What can hang from each mark
gugit: salet
tosuf: bogeg gugit
tilo: vemor
kepe: pepuz vemor
kegi: bogeg gugit
pizeser: pepuz vemor
sebe: megu
megu: pizeser
mulaz: kepe pizeser
vemor: kegi pizeser
bogeg: kegi salet tosuf
pepuz: kegi tilo

Each row was made from one small tree. The marks that hang from a mark follow it in brackets, in alphabetical order. Every link used is in the known rows. Write each row's tree.
Known rows
bogeg[salet tosuf[gugit]]: [ -9.6   5.4  79.3  23.3 -52.6  17.4   1.7 -25.6  -3.8   1.7  24.5  14.8
  11.1  21.9   7.8  -7.5 -23.7  -2.4  -6.2  29.6  34.5 -23.9 -23.5 -10.8
 -21.8  15.2  -9.1 -15.0  22.5]
vemor[kegi[bogeg gugit[salet]] pizeser[pepuz[tilo]]]: [ -8.7  -2.7  21.5  20.2  23.1  -3.0 -21.1  -7.9   2.7  -0.5  -7.7  22.6
  -3.9  29.4 -19.0 -11.4  -8.0   5.0 -23.4  24.2  21.1   4.8 -17.9  14.5
 -23.9  49.3  12.8  31.6  17.2]
kepe[pepuz[kegi] vemor]: [-20.9 -17.1  30.7   7.2 -57.4  19.8   7.7 -13.6 -36.5 -13.0  -0.7  27.0
  10.1  -7.4 -16.7 -36.3 -10.4  -1.1 -10.6  24.2  26.1 -10.2  -5.8  24.4
 -37.0  -9.3  -4.4 -50.3 -23.9]
tosuf[bogeg[salet] gugit]: [-18.6  -3.9  63.9  19.2 -46.0 -23.1   2.7 -17.2 -11.3  -0.7  15.7  34.1
  33.2  33.5  23.8 -13.7 -19.5   5.9 -10.3  34.8  28.6 -10.5 -22.6  10.5
 -26.6  -3.9  -7.1 -14.2 -29.1]
tilo[vemor[pizeser[pepuz[kegi]]]]: [-22.2  -9.9  37.6   9.4 -16.5   3.3 -12.8 -28.5  -4.9   3.2  14.9   5.5
 -13.2  43.1  -4.0 -29.4 -12.8  -9.2 -13.3  20.6  14.9 -12.6 -13.8   9.3
 -34.8   0.0  10.1 -32.7 -28.0]
vemor[kegi[bogeg[salet tosuf] gugit] pizeser[pepuz[tilo]]]: [ -1.4  -5.7  22.4  31.6  22.1   7.7 -20.6 -17.9  11.4   2.2  -6.2  14.1
 -13.7  35.2 -23.8 -11.8 -14.4   0.5 -11.2  22.7  16.4   2.5 -17.9   0.2
 -21.4  33.4  10.9  16.5  23.6]
mulaz[kepe pizeser[pepuz[tilo] vemor[kegi[bogeg gugit]]]]: [-10.2   9.4  -7.1  32.6 -16.8 -14.3 -29.5 -20.5  -7.3   1.4   3.9  18.6
  -7.9 -13.5 -25.9 -17.4  -8.1 -12.3  -8.7  30.6   1.1 -17.6 -13.1  28.0
 -25.6  14.2  -3.7 -12.1   3.1]
kepe[pepuz vemor[kegi[bogeg gugit[salet]]]]: [ -8.0 -10.5  41.5  17.1 -40.9  16.1  -1.4  -7.2 -29.6  -6.4 -15.7  40.1
  21.8 -23.6 -11.7 -31.2  -9.3   4.9  -6.5  28.6  24.3   2.3 -16.6  36.3
 -27.4   3.0  -2.6 -11.7  29.2]
kepe[vemor[kegi[gugit] pizeser]]: [-11.7  27.5  25.1  12.4   0.4  16.3 -11.1 -30.7  -9.4  -7.7   9.1  26.3
   9.3  35.4   1.3 -32.6  -7.2   2.1 -28.1  28.5  26.0   4.0 -14.4  11.7
 -32.6 -17.9  -5.7 -17.7   9.5]
mulaz[kepe[pepuz[kegi tilo]]]: [-23.4  23.2   4.4  12.8 -56.5  -8.2  -6.6  -8.2 -25.9 -17.1  17.6   9.2
  13.4   5.8  -4.7 -16.1 -14.9 -12.9 -15.7  30.2  16.1 -12.5  -5.9  19.8
 -33.8   9.6  -5.7 -24.1 -35.1]
vemor[kegi[bogeg]]: [-25.1  14.0  48.4  15.3 -39.5 -22.7 -12.2 -15.8 -15.2  -6.8   1.7  31.5
   9.6  -5.4  -2.4 -27.7 -16.5   2.5 -22.7  30.5  27.6  -5.8 -25.3   6.5
 -24.9  -2.6   6.4  31.5 -25.9]
kepe[pepuz[tilo] vemor[kegi[bogeg gugit[salet]] pizeser]]: [ -3.5  -5.9  -8.2  18.0  -4.1  15.6  -4.5  -4.8 -18.2  -5.4  -9.4  21.1
  16.8   4.0 -17.6 -22.2  -7.4   3.9 -10.5  28.8  18.7  19.3 -12.3  32.5
 -30.6  10.8  -5.2 -21.3  27.6]
kegi[bogeg[salet tosuf] gugit]: [  0.9  -6.8  76.8  28.0 -43.6  22.6   5.7 -19.5  -5.1  -3.0  -2.6  24.8
   4.7 -25.2  -8.4 -15.2 -24.0  -0.5  -6.6  35.6  19.4 -10.3 -20.1 -16.6
 -17.9  15.4   5.7  27.3  80.1]
kepe[vemor[pizeser]]: [-19.9  18.1  27.0   1.4 -23.3  18.7   8.8 -29.8 -14.5  -6.4  14.2  18.1
   8.9  20.9  -1.5 -32.0 -14.8  -1.6 -29.7  32.9  26.2  -0.4 -12.5  10.5
 -34.3 -19.7  -7.6 -21.7 -13.8]
tosuf[gugit]: [-17.9  16.3  56.7   6.8 -46.4  -3.2   1.1 -23.6 -21.4  -6.9  12.8  32.5
  17.9  16.4   1.9 -21.9 -15.6   4.3 -20.6  29.8  44.0 -21.6 -20.0  -0.2
 -28.7   5.1  -6.2 -13.7  -8.6]
megu[pizeser[pepuz[tilo] vemor[kegi[gugit]]]]: [-22.3 -15.1  19.6  24.7  -0.3 -12.5 -10.2  -5.2   9.1   7.0  -4.2  26.6
 -25.7  11.1 -31.2 -29.6 -14.0   5.5 -23.6  21.2   6.5 -15.5  -8.2  15.0
 -30.7  14.4  -9.5  16.8 -38.9]
sebe[megu[pizeser[pepuz[kegi[gugit] tilo] vemor]]]: [-27.5 -20.3  37.0  21.7 -18.1  13.4   2.1  -7.2  22.7   4.6  17.5  35.9
 -23.0  -3.0 -32.1 -26.4 -12.0  17.7 -26.9  24.8  15.0 -18.1  -0.9   8.5
 -25.0  39.3  17.3  10.8 -21.3]
pizeser[pepuz[tilo] vemor]: [-27.3  -6.8  26.2  16.2 -24.2  12.2   0.2  -6.2 -12.2   4.1 -11.8  20.8
 -18.4  17.6 -41.3 -24.3 -19.1   1.2 -17.8  23.4  15.6 -28.7 -12.9  12.8
 -27.4  -2.6 -10.5 -36.0 -68.4]
bogeg[kegi salet tosuf[gugit]]: [-11.4  39.4  85.9  34.7 -48.7   6.6  -4.1  -6.4  11.2  -2.1  14.6  10.4
   9.7  48.3  -1.2  -4.7 -18.7  -2.8  -6.2  26.2  35.2 -27.6 -15.9 -11.8
 -23.7  19.9  10.1 -12.1  26.1]
tilo[vemor[kegi[bogeg gugit] pizeser[pepuz]]]: [ -9.6  -4.4  37.6  20.3   2.3  -2.4 -23.6 -27.6  -0.6   6.5  -1.9  17.5
  -9.5  31.9  -6.2 -31.0 -10.9  -4.2  -7.1  23.1  13.1  -0.7 -20.9  13.2
 -27.4  -1.6  14.4  -3.6  13.0]
pepuz[tilo]: [-27.7  32.4   8.4  10.5 -40.9  -9.5   2.0 -11.8 -17.3  -9.6  19.0  19.6
  19.1   5.9 -14.6 -15.0 -25.0   0.2 -31.4  33.9  20.0 -15.0 -20.6  -3.9
 -25.1  -4.0  -5.3 -18.3 -41.6]
kegi[bogeg[salet] gugit]: [ -7.6 -12.2  72.6  25.0 -40.3   5.8   2.3 -17.2 -10.6  -5.6  -1.1  39.8
   9.1 -23.1 -10.6 -14.8 -21.8   5.1 -16.3  37.5  15.0  -8.9 -21.2  -6.8
 -22.4   2.4   5.3  37.1  55.3]
tosuf[gugit[salet]]: [-19.7   9.5  73.8   5.8 -49.4  -0.7   0.2 -11.7 -18.0  -3.9  19.5  30.6
  23.1  18.7  13.8 -10.1 -13.1   5.9 -24.8  30.6  44.7 -21.5 -23.2   9.8
 -26.5  32.1  -6.5   2.2   9.8]
sebe[megu[pizeser[pepuz vemor]]]: [-34.1 -13.9  59.3  13.5 -30.2  11.0  10.4 -11.7  18.3   8.5  18.2  37.7
 -17.6  -8.8 -25.3 -32.0 -17.3  14.7 -24.8  28.8  20.4 -20.2  -7.8  15.9
 -23.4  30.2  13.1  20.6 -53.2]
sebe[megu[pizeser[pepuz vemor[kegi]]]]: [-34.6  -8.9  56.3  18.1 -24.0   3.5   0.2 -12.5  20.8   8.5  19.5  39.8
 -17.1   3.4 -21.6 -31.8 -14.4  16.0 -24.5  25.7  20.4 -18.1 -10.3  20.1
 -22.8  28.7  14.1  23.9 -59.2]
pepuz[kegi[bogeg[salet tosuf] gugit] tilo[vemor]]: [ -5.2 -16.8  23.8  35.3 -38.2   2.2 -11.7 -13.2   3.1  -0.3  13.4   1.8
  -6.8  -5.2  -8.5  -9.2 -16.9  -4.3  -7.4  25.9   0.5  -8.4 -11.9 -13.9
 -25.7   3.9  11.5 -18.6  78.0]

Write each row's tree
[ -7.9   7.6  46.1  15.5   9.7   0.7 -18.0 -14.1  -0.8  -4.8   4.8  20.7
   4.6  31.1   6.7 -17.5  -6.5   3.9 -26.9  30.8  29.6  11.7 -20.1   6.9
 -28.7  34.7   6.6  42.1  32.9] : vemor[kegi[bogeg gugit[salet]] pizeser]
[-16.7 -32.4  30.5  29.2 -27.5  -5.2 -13.8 -11.5  -4.6   1.9  -3.8  25.4
 -15.3  -0.2 -31.8 -13.2 -16.2   0.1 -10.5  19.6   0.2 -21.0 -13.5   6.1
 -26.3  13.5  18.5 -13.5  19.2] : pizeser[pepuz[kegi[bogeg[salet] gugit] tilo[vemor]]]
[-11.5  17.6  17.0  33.0 -31.6  -9.7 -17.4 -15.7   1.3   4.8  17.3   9.9
  12.1   9.1  -3.0 -11.7 -22.8  -3.7  -9.3  29.5   3.8  -6.8 -25.6  -1.0
 -20.3 -12.6   1.9 -17.3  28.3] : pepuz[tilo[vemor[kegi[bogeg[salet tosuf] gugit]]]]
[ -7.4   2.0  61.4  10.8 -58.6   3.9  11.8 -20.3 -15.1  -3.2  -4.4  17.4
   6.0 -27.4  -5.5 -26.7 -21.2  -3.1  -8.2  32.3  40.8 -12.7 -19.3 -10.1
 -19.7  17.2   2.5  13.8  40.2] : kegi[bogeg[tosuf[gugit]]]
[-29.1 -27.1  50.6  12.4 -25.6  -4.8   6.7 -10.2   1.7   7.9  -2.5  25.9
 -28.9  -0.7 -26.5 -35.8 -18.5   0.8 -21.7  23.8  12.8 -22.0  -7.7  14.4
 -33.4  14.3  -9.7  20.1 -57.3] : megu[pizeser[pepuz vemor]]
[ -1.0  -4.3  53.7  18.8  15.2  15.8 -17.5 -14.7   4.2   1.1 -10.7  15.8
 -11.9  27.5 -10.4 -19.1  -8.2   0.0 -14.2  22.3  31.1   1.0 -17.7   7.6
 -20.7  60.9  14.0  31.1  37.2] : vemor[kegi[bogeg[tosuf] gugit[salet]] pizeser[pepuz]]
[-22.5  -4.9  17.0  22.8 -11.0 -27.5 -11.9 -13.4   6.8   6.7   8.4  28.0
 -10.7   3.6 -21.6 -26.4 -18.2   1.0 -21.0  21.8   0.5 -14.1 -15.4  14.6
 -28.1  17.0   4.6  16.6 -22.6] : megu[pizeser[pepuz[tilo[vemor[kegi[gugit]]]]]]
[-18.7 -10.0   0.9  24.6 -45.1  -2.7  -1.8  -5.2 -23.5  -3.8  -5.2  31.1
  21.5 -18.9 -22.4 -22.0 -17.5   2.3  -4.2  29.2  11.5   4.5 -19.5  33.8
 -28.8 -19.6  -6.3 -25.0 -17.5] : kepe[pepuz[tilo] vemor[kegi[bogeg[salet]]]]
[-15.8  34.0  -7.8  21.3  -2.1  -9.7 -22.0 -20.0  -0.4  -0.5  22.6   6.9
  10.5  43.4  -0.4 -17.4 -15.1  -2.8 -21.2  28.9   9.4   0.5 -21.0   2.5
 -29.9 -13.6  -1.3 -30.5  -8.7] : pepuz[tilo[vemor[kegi[gugit] pizeser]]]
[-20.1 -13.9  43.2  22.5  -8.7 -12.1 -23.6 -26.4   4.3  11.4   9.3  12.1
  -9.0  38.1  -0.4 -22.3 -15.0  -6.0  -5.5  23.5   7.6  -1.7 -25.8  19.5
 -29.3  -6.4  12.4   1.7 -17.2] : tilo[vemor[kegi[bogeg[salet]] pizeser[pepuz]]]
[-29.7 -40.0  45.6  11.3 -34.8 -24.1   4.0 -10.5  -1.5   0.1  -0.4  29.2
 -25.4 -21.3 -24.9 -31.9 -16.7   0.6 -24.1  20.6  13.9 -16.0  -6.8   8.5
 -32.2  36.7  12.9  49.0 -29.2] : megu[pizeser[pepuz[kegi[bogeg]]]]
[-26.7  -3.4  35.8  24.5 -10.3   6.8  -2.9  -8.5  24.9   7.3  16.8  40.3
 -15.1   1.4 -28.6 -27.5 -13.6  18.5 -26.2  26.4  14.9 -15.3  -8.1  15.0
 -20.9  32.3  14.1  16.9 -33.6] : sebe[megu[pizeser[pepuz[tilo] vemor[kegi[gugit]]]]]
[ -5.6  46.6  85.4  38.7 -37.8  22.5  -6.3  -4.8  12.1  -7.1   9.7  14.3
   8.1  40.9  -8.4  -6.8 -20.5  -3.9 -10.6  29.6  21.8 -24.6 -14.0 -19.7
 -21.8  18.8  13.6  -5.1  46.2] : bogeg[kegi[gugit] salet tosuf]
[-13.9 -23.8  51.8   7.7  -0.2  13.3  -5.2 -14.0  -6.3  -4.8  -3.3  17.8
 -17.0  27.5 -16.3 -18.0  -7.8   0.5 -25.9  22.7  27.9  -6.5  -8.2   4.9
 -32.1  52.1  14.4  18.6   7.3] : vemor[pizeser[pepuz[kegi[bogeg gugit[salet]]]]]
[-33.3  -1.1  57.5  12.9 -38.3   8.9  12.3 -13.5  17.8   4.6  30.2  33.2
  -7.5  -8.6 -10.3 -31.3 -18.1  14.1 -29.4  34.3  21.7 -12.2  -9.0   8.5
 -25.1  18.1   8.1  23.4 -42.0] : sebe[megu[pizeser[vemor]]]
[-19.1  -9.4  28.7  30.1 -22.0 -11.7 -17.2 -13.8  -3.9   7.0  -2.4  30.1
  -2.5   8.2 -28.3 -13.6 -20.9   0.7  -8.8  22.7   1.2 -19.1 -23.7  14.5
 -21.7   1.6  11.6  -8.4  -5.7] : pizeser[pepuz[tilo[vemor[kegi[bogeg[salet] gugit]]]]]
[-10.6 -42.9  35.3  23.8 -24.9   7.3 -13.6 -21.3 -16.9  -0.6  -9.1  28.3
 -23.8 -23.9 -38.0 -29.1  -7.2  -2.3  -9.8  24.2  15.7 -25.1  -9.7   8.0
 -30.5  25.9   5.7 -20.8   1.0] : mulaz[pizeser[pepuz[kegi[bogeg gugit]] vemor]]
[-35.2 -26.0  59.0  15.1 -31.0  10.1   5.7 -10.8  19.5   5.8  20.8  34.9
 -25.0  -4.0 -23.9 -32.0 -13.0  14.7 -26.7  24.2  20.5 -20.5  -2.3  13.1
 -26.6  36.2  17.8  18.4 -48.1] : sebe[megu[pizeser[pepuz[kegi] vemor]]]
[-11.3  20.9  -4.3  17.0 -29.0   2.2 -14.3 -14.9 -16.7 -12.5  19.8   0.8
   7.5  27.2   1.3 -17.3 -10.0 -15.9  -9.3  29.2   8.8  -2.3  -3.3  19.5
 -36.6   6.2  -3.5 -37.5   2.5] : mulaz[kepe[pepuz[kegi[gugit] tilo[vemor[pizeser]]]]]
[ -9.3  -8.9  50.6  13.4   4.3   1.7 -15.6 -16.7   1.8   4.1  -5.6  11.0
 -10.9  32.9  -7.0 -18.9  -9.1  -1.2 -11.3  20.3  39.7  -1.4 -20.1  12.3
 -23.1  54.5  10.5  23.2   8.8] : vemor[kegi[bogeg[tosuf[gugit[salet]]]] pizeser[pepuz]]
[-12.2  -4.8  31.9  32.2 -24.2  -1.5 -15.4 -15.5   0.1   8.0  -3.1  19.9
  -4.5   7.7 -25.8 -14.5 -22.0  -2.7  -2.5  21.7   3.1 -20.1 -23.3   8.3
 -17.6   9.5  10.9 -16.1  10.7] : pizeser[pepuz[tilo[vemor[kegi[bogeg[salet tosuf] gugit]]]]]
[-29.0 -31.2  60.1  13.6 -29.9  16.4  -6.0 -10.3 -14.9  -0.5 -12.8  21.6
 -34.7  23.9 -31.4 -32.0 -10.3   0.3 -17.5  16.0  23.3 -32.1  -4.8  10.4
 -34.5   8.3  -1.5 -29.7 -57.8] : pizeser[pepuz[kegi] vemor]
[-18.9  -9.2  70.0  22.4  -8.8  19.6 -18.3  -7.0  -7.6   5.6 -14.6  33.8
 -16.9  33.8 -22.3 -25.1  -8.2   6.2 -16.9  19.1  23.1 -26.9 -15.1  21.9
 -26.8  19.4  -6.9 -10.9 -25.6] : pizeser[pepuz vemor[kegi[gugit[salet]]]]
[-21.9  21.7  30.1  13.6 -11.4  -9.8 -22.9 -29.0  -2.9   3.1  25.4   5.3
   5.0  54.6  15.9 -28.9 -13.2  -7.2 -16.1  26.3  18.0   0.1 -24.1  10.4
 -33.5 -18.0   1.4 -20.7 -33.0] : tilo[vemor[kegi pizeser]]
[-10.2 -10.4  50.5  17.4 -10.9  -1.4 -20.6 -22.7   4.6  13.4   5.7   3.1
  -7.3  36.5   7.4 -22.2 -10.1  -6.8  -1.8  19.7  25.0  -3.3 -22.7  19.7
 -25.3  24.6  10.3  -7.2  23.9] : tilo[vemor[kegi[bogeg[tosuf[gugit[salet]]]] pizeser[pepuz]]]
[-29.3 -21.5  22.2  15.9 -19.7 -10.9   6.2  -4.8   4.2   8.1  -0.9  21.2
 -26.8  -0.3 -32.2 -29.3 -19.9   1.9 -24.1  24.4   6.7 -19.2  -6.9  13.1
 -32.1  12.8 -10.9  12.2 -58.9] : megu[pizeser[pepuz[tilo] vemor]]
[-22.4  -9.2  55.3  19.1 -16.4  -7.8  -6.7  -4.9   8.0   4.5  13.4  23.8
 -12.7  12.3   2.4 -27.5 -11.5   5.5 -30.0  28.1  15.6  -8.5 -11.1  14.0
 -33.2  18.5 -15.5  37.7 -10.1] : megu[pizeser[vemor[kegi[gugit[salet]]]]]
[-33.0 -17.3  39.4  28.4 -30.7 -17.9  -5.4 -12.5  29.2  13.6  30.1  37.6
  -6.2 -10.4 -18.5 -18.0 -20.9  13.6 -17.3  28.1   2.2  -9.2 -17.9  21.5
 -18.9  28.6  28.6  37.3 -25.8] : sebe[megu[pizeser[pepuz[tilo[vemor[kegi[bogeg[salet]]]]]]]]
[ -8.8  -9.4  18.5  29.3  25.0  -5.8 -23.3 -15.8   6.7   0.5  -5.4  26.2
  -9.7  38.9 -25.3 -10.6 -12.5   4.3 -17.4  24.2  12.8   3.6 -19.5   6.4
 -25.2  24.1  11.9  26.3   5.2] : vemor[kegi[bogeg[salet] gugit] pizeser[pepuz[tilo]]]
[-12.7   5.9   9.4  17.2   8.3  -4.2 -14.2 -17.0   2.3   1.4  -7.1   5.1
 -13.0  28.6 -23.5 -21.8 -15.9  -3.7 -14.3  21.7  26.3   2.2 -17.9   3.7
 -22.8  32.4  11.7  12.3 -23.3] : vemor[kegi[bogeg[tosuf]] pizeser[pepuz[tilo]]]
